Each row was made from one small tree. Brackets hold a mark, then the marks that hang from it, in the order of their numbers. Every link used is in the known rows. Write each row's tree.
Known rows
{q38 {q885 {q10 {q304 {q743 q772}}} {q581 q558} q676}}: [ -3.4  16.5  18.8   8.6   0.8  -9.2   6.2 -40.5  13.0   5.8  -4.9 -11.9
   2.7  -3.4 -38.8 -15.4 -22.1   6.0   3.2]
{q10 {q304 q815}}: [-40.5  -6.1  -2.9 -31.7  23.3  27.2 -12.1  46.5  -3.3  14.8 -17.5 -24.1
 -10.8 -32.4  46.0   8.6   2.1  29.6   6.5]
{q815 q304}: [  6.2  12.2  23.9 -32.1  45.5  25.0 -12.2  23.4   2.3  -0.4 -18.2 -40.8
  -7.7   5.6  32.9  16.2 -18.4  52.5  23.1]
{q581 q558 {q885 {q10 {q304 q743}} q38 q676}}: [ -8.8   1.2  12.6  53.3 -11.8  14.7   6.2 -28.4   5.4   5.7 -19.4  14.6
  -7.3   1.2 -31.5 -18.1  12.4 -14.2  -6.1]
{q558 q581}: [  8.6  12.9  -4.7 -41.8  37.5  24.4 -17.3  33.8   9.6   0.4   2.6 -42.2
   8.1   3.4   8.3  16.3  -9.5  27.3 -13.8]
{q304 q10 {q743 q772} q815}: [-32.4  -4.0 -16.4 -16.7   4.8   5.8   7.4  43.3  20.2  -7.0  26.5  -5.4
  -4.2 -71.6  12.5 -22.1  25.6   8.4 -20.2]
{q581 q558 {q885 {q10 q304} q38 q676}}: [ -3.6   1.4  13.5  46.0  -3.8  13.6  10.7 -19.6   5.7  10.8 -15.2  -4.1
  -9.3  -2.3 -21.2 -14.5  -8.7  -3.5  11.0]
{q676 {q885 q10}}: [ 22.7  12.1 -11.1 -25.9  21.8 -19.2   1.7  21.8 -20.3  10.3  12.1 -34.9
  11.7 -18.4 -10.9   2.0  -6.3   3.8  14.5]
{q581 q558 {q885 q10}}: [ 15.7  17.5   3.8  11.5   8.2  25.7   3.2 -30.8 -17.0  13.2   0.6 -27.3
  -0.5 -33.1 -17.9 -16.8  -5.0   4.0  15.2]
{q885 q10 q38 {q581 q558} q676}: [ 12.1   2.4  -2.2  20.1 -28.5 -18.8   4.8 -19.2   2.6 -10.4  -9.6  21.5
  -0.2  22.9  13.4   3.0 -22.9 -24.5  -1.7]
{q38 {q885 q10 q581 q676}}: [ 39.0  12.8  11.3 -31.9  31.3 -34.7  -6.5 -17.0 -14.1   7.3  11.1 -26.2
  10.4   7.4  -5.2   6.3 -13.7  -5.1   1.1]
{q885 q38}: [  1.5  -9.1   7.8 -30.0  -9.0  20.8 -19.0  48.9   1.5  -8.2  -3.0 -20.0
  -9.0   0.3  25.1  -1.3  -1.6  15.0  -8.1]
{q676 {q885 q10 q38 {q581 q558}}}: [ 20.6  -4.4  -9.7   2.2 -39.0 -16.0   5.5  -6.2 -18.4   0.0  16.9  27.0
  -3.2  21.4 -15.2 -13.4 -13.4 -13.2  14.5]
{q676 {q885 {q10 q304} q38 {q581 q558}}}: [-11.2  -3.3  -1.2  14.8 -33.6  -7.0   5.9  -3.9 -11.2   1.0  -1.7  31.5
  -8.7  20.1 -14.4  -9.0 -15.2   2.4  23.4]
{q581 {q885 q38}}: [ 19.9 -13.3  13.3 -14.8  -3.4  28.5  -7.6  17.4  -4.7   2.5  10.9 -16.9
  -5.8   4.6 -17.5  -3.5  15.0  14.7   3.2]
{q558 {q581 {q885 {q10 {q304 q743 q815}} q38 q676}}}: [-13.7 -21.1 -23.1  16.1  19.6  -4.0   4.0  -2.7   7.7   0.1  24.8  17.1
   9.7  18.4  -8.3   8.6  39.4 -16.5 -25.1]
{q676 {q885 {q10 {q304 {q743 q772}}} q38 q581}}: [-24.0 -15.2  -6.9   5.6 -33.8 -17.4  12.0  -1.1   5.6 -16.7  19.0  24.3
   8.2  15.1 -39.9   3.7   7.4   5.1  14.1]
{q38 {q885 {q10 {q304 q743 q815}} {q581 q558} q676}}: [ -2.3   3.7   4.0   0.5   5.4 -16.2  -4.2 -30.7 -11.9  19.4  -5.1  18.5
  -5.5  -0.6   4.2 -16.6   4.4 -13.9  -7.4]
{q885 {q10 {q304 q743 q815}} q38 q581 q676}: [-36.2 -23.0 -17.7  15.5 -16.6 -27.9   0.9  -1.5   3.3 -15.8  -6.4  52.3
   3.9  18.1  32.2  19.3  26.5 -28.4 -16.1]

Which tree is each row?
[ 27.7   1.8   4.8  34.2 -10.3   3.6  11.3 -22.0  -1.0   9.8   3.7  -7.2
  -5.1   0.4 -22.9 -18.8  -5.2 -18.1   1.8] -> {q581 q558 {q885 q10 q38 q676}}
[-48.1 -17.8 -13.7  12.6 -36.2   6.0  -3.2  -7.4 -13.3  -9.0  -0.2  45.1
 -16.5  -5.4  50.9  -5.5  -2.8  -6.1   9.7] -> {q885 {q10 {q304 q815}} q38 {q581 q558}}
[ 50.6  16.4  25.9 -26.5   4.1   1.7  -8.2 -11.6  -2.2  25.4  -8.9 -20.9
  -7.9  22.8 -20.8 -14.0 -30.4   9.2  -0.6] -> {q38 {q885 {q581 q558} q676}}
[-46.1  -5.7  -4.3 -22.0  11.9  29.8 -16.0  37.1  -0.4   8.4 -22.4  -1.0
  -7.0 -29.1  32.6   2.9  28.9  16.2 -12.8] -> {q10 {q304 q743 q815}}
[ 43.1  17.6  17.3  12.1   8.5  30.2   8.2 -13.7   7.8  30.3 -21.2 -33.8
  -3.3  -1.4 -40.4 -11.9 -15.5  10.2   6.5] -> {q581 q558 {q885 q676}}
[ 31.6  12.6   2.7   2.9  39.1  -9.9  10.7 -14.3  -5.2  10.2   1.5 -41.6
  17.3 -16.9 -24.3  14.4   3.8  -4.9   8.5] -> {q581 {q885 q10 q676}}
[ 11.1  -4.8  -5.8   0.2  -8.2 -33.8   0.8  -1.3   1.6 -19.1   0.0  11.0
  10.5  24.7  16.6  24.8  -8.0 -21.1  -3.0] -> {q885 q10 q38 q581 q676}
[-28.6   2.1   5.3  42.9 -32.0  -6.6   0.8 -24.4  11.1 -15.6 -35.1  46.3
  -4.3  23.9   2.7   1.5  -1.8 -19.9 -11.4] -> {q885 {q10 {q304 q743}} q38 {q581 q558} q676}
[-25.0  -0.6 -13.2 -18.7  16.3   3.4  -9.5  47.0  -1.8   1.3   5.9  13.5
 -10.1 -59.8  35.8 -18.4  42.2  -3.5 -30.1] -> {q304 q10 q743 q815}
[ 16.4  17.8  -4.7  -9.2  20.4 -30.6   4.6 -14.3  -0.6  -6.9 -12.5 -15.1
  20.6   4.7   9.6  33.9 -15.0 -11.5   4.5] -> {q885 q10 q581 q676}
[ 26.8  -5.7 -10.8   3.5  28.4  -8.0   3.7  -1.4   8.1  -4.6  28.6 -18.2
  14.9  24.8 -20.2  14.0   7.9  -8.1 -13.4] -> {q558 {q581 {q885 q10 q38 q676}}}
[-21.1  15.7  24.3  -4.3  36.3  16.6   5.5  22.2  31.2 -17.7  -0.5 -21.0
  -8.2 -30.9   0.7  -6.4  -1.9  51.5   8.0] -> {q815 {q304 q10 {q743 q772}}}
[ 37.1  -9.7  14.7  -2.0   4.4  10.3   2.3  15.2   9.1   9.5   3.3 -20.3
   0.3  19.1 -25.9   3.3   7.6   2.8  -2.0] -> {q581 {q885 q38 q676}}
[-34.9 -15.6 -14.6  36.4 -36.7 -13.3   5.0 -16.8   2.8  -6.4 -14.1  61.2
  -8.4  16.4  27.9  -2.9  11.3 -32.8 -14.4] -> {q885 {q10 {q304 q743 q815}} q38 {q581 q558} q676}
[ -8.8  -9.2  -6.6 -14.1 -17.1 -13.1 -10.2   0.7 -12.0 -27.2  10.6  15.2
   4.5   8.3  29.4  15.5   1.2  -7.8   1.8] -> {q885 q10 q38 q581}
[ 39.0  10.1   0.4 -16.9  45.0  15.0   2.2   5.2  16.5  16.1   6.8 -41.3
  15.4  22.6 -38.4  20.2  -1.0  16.2  -9.5] -> {q558 {q581 {q885 q676}}}
[ -6.9  -2.2  -3.1   5.7 -38.3   2.6  -6.8 -15.3 -11.9 -18.6   1.4  24.2
  -7.0   6.2  24.7  -5.8 -14.5 -11.4   3.8] -> {q885 q10 q38 {q581 q558}}
[ 23.8   9.3 -12.0 -24.4   6.8 -27.4   5.5  -1.8 -20.9   3.4  12.3  -5.9
  17.3   4.8 -17.4  15.1  -4.7   0.8  22.1] -> {q676 {q885 q10 q581}}
[-59.7 -22.2 -17.6  23.5 -58.0   9.8   7.3 -18.9   7.4 -21.2  12.5  49.1
  -8.5 -11.2  19.5 -13.4   6.7  -9.8  -0.2] -> {q885 {q10 {q304 {q743 q772} q815}} q38 {q581 q558}}
